Known rows, with every step that occurs:
mufot vamu desiz petuk: [ 1.93  1.43 -2.64 -1.40  3.66 -0.51 -0.93  3.23  4.75 -4.59  4.37  1.93
 -1.31 -0.81 -2.76  3.18  3.50  2.62  2.75 -5.22  1.12  0.11  0.15 -1.82]
desiz vamu mufot satadi petuk: [-3.21 -1.21  7.29 -3.78  3.79  3.96  1.72 -1.34  3.90 -2.14  3.68 -1.93
  3.14 -0.03  0.12 -2.26 -0.54 -3.32 -1.36  0.81  2.38  2.56  0.12 -0.69]
petuk refaze lesuru: [-1.39 -1.71 -2.20 -2.95  0.91  2.19  0.48 -1.30  4.46 -0.14  2.76  2.45
 -1.33  1.12 -2.15 -1.02  0.71 -0.50  0.35 -2.55  0.91 -2.21 -0.52 -3.54]
desiz mufot satadi petuk vevurib: [-0.80  3.19 -0.98 -1.43  0.37  1.75 -0.65 -3.08  2.18  0.15  2.59 -1.81
 -0.07  2.34  0.05 -1.29 -1.26 -4.60 -0.86  1.67 -0.89  1.71  0.71 -3.37]
petuk desiz vamu mufot satadi: [-4.09 -2.78  5.75 -3.58  5.11  2.10  4.19 -2.70  6.75 -2.31  3.09 -1.08
  1.73 -0.99 -0.77 -1.56  0.12 -1.38  0.60 -0.52  1.60  1.16 -1.73  0.85]
satadi mufot desiz petuk refaze lesuru: [-0.54  0.09 -3.32 -5.84 -2.86  2.28  2.34  0.32  3.95 -2.98  5.56  1.63
 -4.16  1.08 -0.75  2.33  3.45 -1.38  0.28 -5.27  1.15  0.31 -0.22 -2.33]
desiz vamu: [-0.14 -1.54  2.57 -1.04  4.61  0.27  0.50  0.13  4.77 -0.49  3.15  1.55
  2.87  0.23 -3.44  0.30  0.36  0.36  0.53 -1.99  2.40 -1.39  2.04 -1.40]
mufot satadi: [-1.67 -0.39  0.43 -0.10  1.60  1.53 -0.81 -1.72  4.18 -2.13  1.95  0.29
  1.63 -0.79 -2.50 -0.83  0.46 -2.31  0.06 -3.38  1.90 -0.81 -0.32 -0.12]
lesuru refaze petuk vevurib: [-1.06  1.69 -5.57  0.50  0.27  0.03  2.39 -2.15  4.28 -1.43  1.74  2.30
  0.13 -0.94 -1.45  1.20 -0.11  0.69 -1.89  1.28  1.52 -0.92  2.05 -1.56]
desiz vamu mufot satadi petuk refaze: [-3.03 -0.90  6.67 -5.85  1.98  5.66  3.48 -2.97  3.98 -2.36  4.16 -0.81
  2.51 -0.11  1.46 -2.21 -1.54 -3.99 -2.22  1.58  3.24  3.32 -1.20  0.12]
petuk desiz vamu mufot: [-4.09 -3.39  4.31 -3.65  6.23  0.25  3.86 -1.49  7.52 -1.22  3.28  0.80
  2.25  0.45 -1.26 -1.15  1.29  0.64  1.76  0.02  1.46  0.44 -0.19 -2.10]
vamu mufot desiz petuk refaze lesuru: [-3.14 -1.73 -2.60 -8.43 -0.36  2.34  1.93 -1.17  4.28 -2.66  3.86  0.79
 -3.90  0.57 -0.81 -1.29  3.44 -0.48  0.62 -2.57  1.76  0.36 -2.19 -4.93]
petuk desiz vamu: [-2.20 -1.83  1.90 -1.97  4.36  0.28  3.83 -0.97  7.15 -0.77  3.27  2.20
  2.14  1.18 -2.55  0.68  1.60  0.85  1.37 -1.45  1.97 -1.17  1.43 -1.06]
lesuru refaze petuk: [-1.46 -0.48 -2.99 -0.75 -0.08  0.74  0.83 -1.62  4.26 -2.72  2.51  2.50
  0.68 -0.93 -2.38  0.81  0.93  1.39 -1.68 -0.23  2.46 -1.28  1.27 -0.07]
petuk desiz mufot: [-2.17 -1.28 -1.39 -2.68  2.44 -1.07 -0.18 -2.64  5.80 -0.33  2.83  1.25
 -0.34  2.66 -2.15 -0.62  1.71  0.01  2.45 -0.57 -0.86 -0.79 -0.39 -3.15]
lesuru refaze: [-1.54 -0.10 -1.96 -1.10  1.60 -0.14 -0.28 -2.21  4.54 -1.19  2.80  3.64
  2.31 -0.59 -3.55  1.29  1.02 -1.58  0.38 -1.95  1.72 -2.75  1.00 -0.95]
mufot satadi petuk: [-2.64  1.07  1.29 -1.14  0.09  3.36 -0.15 -1.51  3.60 -2.29  2.76  0.29
  2.18  0.95 -0.88 -1.27  0.84 -3.70 -1.13 -1.16  2.39  0.91  1.25 -1.58]
satadi mufot vamu desiz petuk vevurib: [ 2.82  3.91 -3.52  0.71  3.11 -1.33  1.29  3.68  4.97 -4.35  5.29  1.11
 -2.05 -0.89 -0.54  5.48  2.32  0.83  2.69 -4.97 -0.91  2.16  1.26 -1.63]
mufot vamu desiz: [ 1.09  0.54 -1.53 -0.37  4.93 -1.48 -0.95  3.83  5.28 -1.97  3.68  3.03
  0.52  0.43 -3.14  3.54  1.18  1.70  3.14 -4.58  0.46 -0.04  0.69 -2.20]
mufot desiz: [-2.15 -0.23 -2.63 -2.86  1.02 -1.17  0.26  0.82  4.88 -0.56  2.50  3.12
  1.21  1.93 -3.24  1.31  2.25 -1.04  1.69 -3.46  2.49 -0.49  1.77 -3.68]
refaze petuk: [-1.35 -1.29 -2.25  0.19  1.22  0.61 -0.05  0.01  4.65 -2.81  1.92  1.28
  0.33  0.17 -2.15 -0.91  1.55  2.46 -0.82 -0.95  2.33  0.07  1.73 -2.01]
vamu desiz mufot satadi petuk refaze lesuru: [ 0.18  1.11 -0.89 -6.01 -1.35  5.23 -0.84 -1.24  0.96 -0.89  4.33 -1.39
 -4.62  3.46 -0.43 -0.06 -1.27 -2.48 -0.54 -0.28 -2.73  0.62 -2.82 -2.07]
vamu desiz: [-0.18  0.19 -2.45 -0.46  3.42 -0.46 -1.48  1.47  4.10 -2.09  2.50  2.59
  0.37  1.08 -3.60  1.92  1.31  1.30  2.43 -3.35 -0.09 -1.45  0.29 -2.47]

Rows:
[-3.12  0.23  4.33 -2.96  1.59  4.07  4.85 -1.78  5.94 -1.91  4.09  0.21
  2.13  1.49 -0.30 -0.09  0.81 -2.58 -1.11  0.11  2.58  1.29  1.21  0.48]  mufot satadi petuk desiz vamu
[-0.07 -0.64  2.60 -2.84  1.99 -0.60  2.59  2.31  4.94 -0.80  5.08  1.69
  1.95  1.58 -2.35  3.92  1.02 -1.55  1.17 -4.09  2.03  1.04  2.93 -0.56]  satadi mufot desiz vamu
[-2.06 -3.19  4.92 -2.75  6.54  0.30  0.72 -0.53  5.25 -1.03  2.96  0.15
  3.15 -0.47 -2.18 -1.35  0.12  0.07  1.08 -0.61  1.77  0.08  0.33 -2.32]  desiz vamu mufot
[ 1.05 -0.66  0.11 -1.56  4.29 -2.22 -2.81  0.69  4.86  0.12  3.73  0.88
  0.68  1.29 -2.54  0.71  0.49 -0.05  2.41 -2.60  0.13  0.39  0.62 -3.15]  desiz mufot vamu
[-2.32 -0.26 -1.37 -4.15 -0.90  3.97  1.06 -1.04  3.97 -0.47  3.55  2.34
 -0.71  3.03 -0.38 -1.46  1.07 -1.93 -1.00 -0.51  1.35 -0.54  1.01 -4.93]  satadi petuk refaze lesuru
[-2.55  1.37  0.72 -3.29 -1.62  5.00  1.72 -3.10  3.66 -2.58  3.14  1.27
  1.49  0.82  0.52 -1.12 -0.20 -4.34 -2.07 -0.57  3.26  1.68 -0.15 -0.62]  mufot satadi petuk refaze
[ 0.03  1.92  0.16 -3.16  0.59  2.60 -2.36 -0.47  1.35 -1.98  3.75 -1.35
 -1.15  2.81 -1.42  0.43 -0.30 -2.17  0.49 -0.45 -1.69  1.25 -0.99 -1.58]  vamu desiz mufot satadi petuk
[-3.16 -0.33  2.94 -3.00  2.53  2.11  4.34 -0.70  6.61 -1.09  4.27  2.16
  2.71  2.91 -0.78  0.38  1.95 -0.56  0.12  0.83  2.61  0.46  2.92 -2.53]  satadi petuk desiz vamu
[-3.47 -0.67 -3.50 -1.70 -0.26  0.77  4.09 -2.61  6.65 -3.06  2.70  3.26
  0.03  0.17 -1.52  1.12  2.10  1.93 -0.90  0.63  2.21 -1.02  0.83  0.25]  lesuru refaze petuk desiz
[ 2.02  0.62 -3.84 -4.43  1.63  2.15  0.63  2.72  4.21 -3.53  5.07  2.06
 -4.76 -0.31 -1.72  2.55  2.50  2.48  1.81 -5.14  0.30 -0.56 -1.66 -2.44]  mufot vamu desiz petuk refaze lesuru
[ 0.94  3.18 -6.19 -0.15  2.36 -0.31  0.18  0.41  3.37 -3.40  2.50  1.24
 -2.10 -0.31 -2.41  2.05  2.46  1.67  1.89 -2.41 -0.46 -1.00  0.50 -3.63]  vamu desiz petuk vevurib
[-1.14  1.35  0.99 -4.81 -1.66  4.19 -0.39 -4.24  2.43 -1.31  3.64 -0.52
 -0.05  2.08  0.53 -1.68 -1.11 -4.55 -1.66  0.89  0.93  2.00 -1.35 -1.12]  desiz mufot satadi petuk refaze
[-1.18 -0.09 -4.96 -6.75 -2.20  2.35  1.71 -0.61  3.84 -2.11  3.91  2.19
 -4.09  1.03 -2.00  0.45  3.52 -0.17  0.29 -4.00  2.23 -1.24 -0.62 -3.90]  mufot desiz petuk refaze lesuru
[-4.16 -1.81 -0.29 -4.60  2.87 -1.12  0.20  0.06  5.35 -1.11  2.48  1.74
  1.43  1.30 -2.10 -0.44  2.03 -1.22  2.05 -2.21  1.96  1.07  0.14 -4.90]  vamu mufot desiz
[-0.17 -0.40  0.61 -1.55  1.76  0.74 -2.89 -2.78  2.74 -0.89  2.46 -1.49
 -0.10  0.54 -2.60 -1.31 -0.44 -2.48  0.53 -1.91 -0.39 -0.31 -1.45 -0.58]  desiz mufot satadi
[-3.06 -2.06  6.21 -6.72  1.65  6.39  3.29 -2.06  3.47 -1.15  4.48 -1.79
 -0.27  0.64  1.05 -2.90 -1.42 -3.50 -2.33  0.98  1.56  1.86 -1.66 -1.24]  desiz vamu mufot satadi petuk refaze lesuru
[-6.54 -0.62  3.08 -3.88  1.53  3.21  3.10 -3.14  6.32 -3.14  3.08 -0.30
  1.51  1.27  1.38 -2.80  1.74 -3.35  0.03  0.88  1.52  2.67 -1.10 -2.32]  vamu mufot satadi petuk desiz
[-4.49 -0.58  3.69 -2.93  1.99  3.18  0.03 -2.03  3.93 -2.84  2.82 -1.10
  2.25  0.46  0.45 -3.08  0.59 -3.93 -0.82  0.20  1.89  2.48 -0.44 -2.45]  vamu mufot satadi petuk
[-0.73 -1.16 -1.58 -2.24  2.41 -1.26  1.51  0.21  6.91 -1.84  3.80  0.52
 -1.86  1.89 -0.58  0.42  1.58  3.32  1.13 -0.05  0.39  2.16  0.45 -1.87]  refaze petuk desiz mufot vamu
[-1.30  0.68 -3.86 -3.83 -0.12 -0.13  0.22  0.08  4.26 -3.04  3.28  2.14
 -0.60  0.51 -2.96  1.21  4.43 -0.03  1.29 -4.05  3.21 -0.52  1.42 -3.41]  mufot desiz petuk
[ 1.04  0.02 -2.14 -1.82  3.32 -1.13 -3.40  0.42  2.68 -0.76  2.91  0.53
 -1.39  2.35 -3.66  1.34  0.47  1.09  2.91 -1.86 -2.34 -1.05 -0.87 -3.05]  vamu desiz mufot
[-3.99 -3.08  4.53 -3.24  3.41  3.15  5.33 -1.99  6.52 -3.83  2.81 -2.27
 -0.02 -1.26  0.31 -2.12  0.23  1.37 -1.49  1.10  2.21  2.68 -1.41  1.83]  refaze petuk desiz vamu mufot satadi
[-3.60 -1.94  2.75 -1.76  3.56  1.41 -0.84 -2.28  4.52 -2.60  1.91 -1.03
  1.65 -1.43 -1.38 -2.70  0.14 -2.63  0.50 -2.06  1.23  0.71 -2.04 -1.02]  vamu mufot satadi
[-2.12  2.75 -2.71 -0.09  1.35  0.55  1.05 -1.07  4.35 -0.21  2.34  2.03
  2.04  2.31 -0.35 -0.18  0.81 -2.32 -0.14  0.82  1.27  0.51  3.45 -5.89]  satadi petuk vevurib
[ 0.69  1.00 -3.70 -1.52  2.14  0.45 -1.31  0.89  3.33 -4.56  3.26  1.45
 -1.47 -0.24 -3.31  1.52  3.56  2.28  1.95 -4.00  0.53 -1.39 -0.15 -2.11]  vamu desiz petuk
[-4.31 -2.40  3.92 -4.27  2.32  3.52  6.26 -3.75  6.17 -3.79  3.53 -0.94
  0.40 -2.28  0.02 -0.46 -0.36  0.25 -2.41  1.99  2.25  1.29 -1.85  3.73]  lesuru refaze petuk desiz vamu mufot satadi
[-2.07 -0.77 -3.18 -3.29 -0.35  0.05  1.95 -3.60  5.25 -1.80  3.17  1.53
 -1.71  1.36 -1.57  0.65  1.09  1.79 -0.46  1.95 -0.17 -0.72 -0.38 -0.30]  lesuru refaze petuk desiz mufot
[-0.66  0.30 -2.90 -3.18 -0.17  2.26  0.68 -2.72  4.38 -3.94  3.19  2.37
 -0.37 -1.00 -1.44 -0.63  2.66 -0.03 -0.12 -2.66  3.37 -0.66 -0.64 -1.79]  desiz petuk refaze
[-2.00  0.64  0.56 -3.65  2.31 -0.53  1.02 -0.07  6.71 -0.56  4.79  1.56
  0.50  4.07  0.06  0.76  2.06 -0.92  1.95  0.39  0.31  2.46  1.56 -4.20]  satadi petuk desiz mufot vamu
[-0.94 -0.40 -2.33 -3.14  1.27 -1.05  2.45 -1.32  6.59 -1.79  4.45  1.77
 -1.50  0.81 -0.95  2.34  0.96  2.07  0.15  0.67  0.49  0.85  0.08  0.13]  lesuru refaze petuk desiz mufot vamu
[ 0.77  0.14 -4.82 -4.34  0.15  3.12  0.21  0.24  3.00 -3.56  3.86  1.55
 -4.95  0.22 -2.35  0.94  2.69  2.21  1.15 -3.88 -0.31 -2.19 -2.04 -2.73]  vamu desiz petuk refaze lesuru
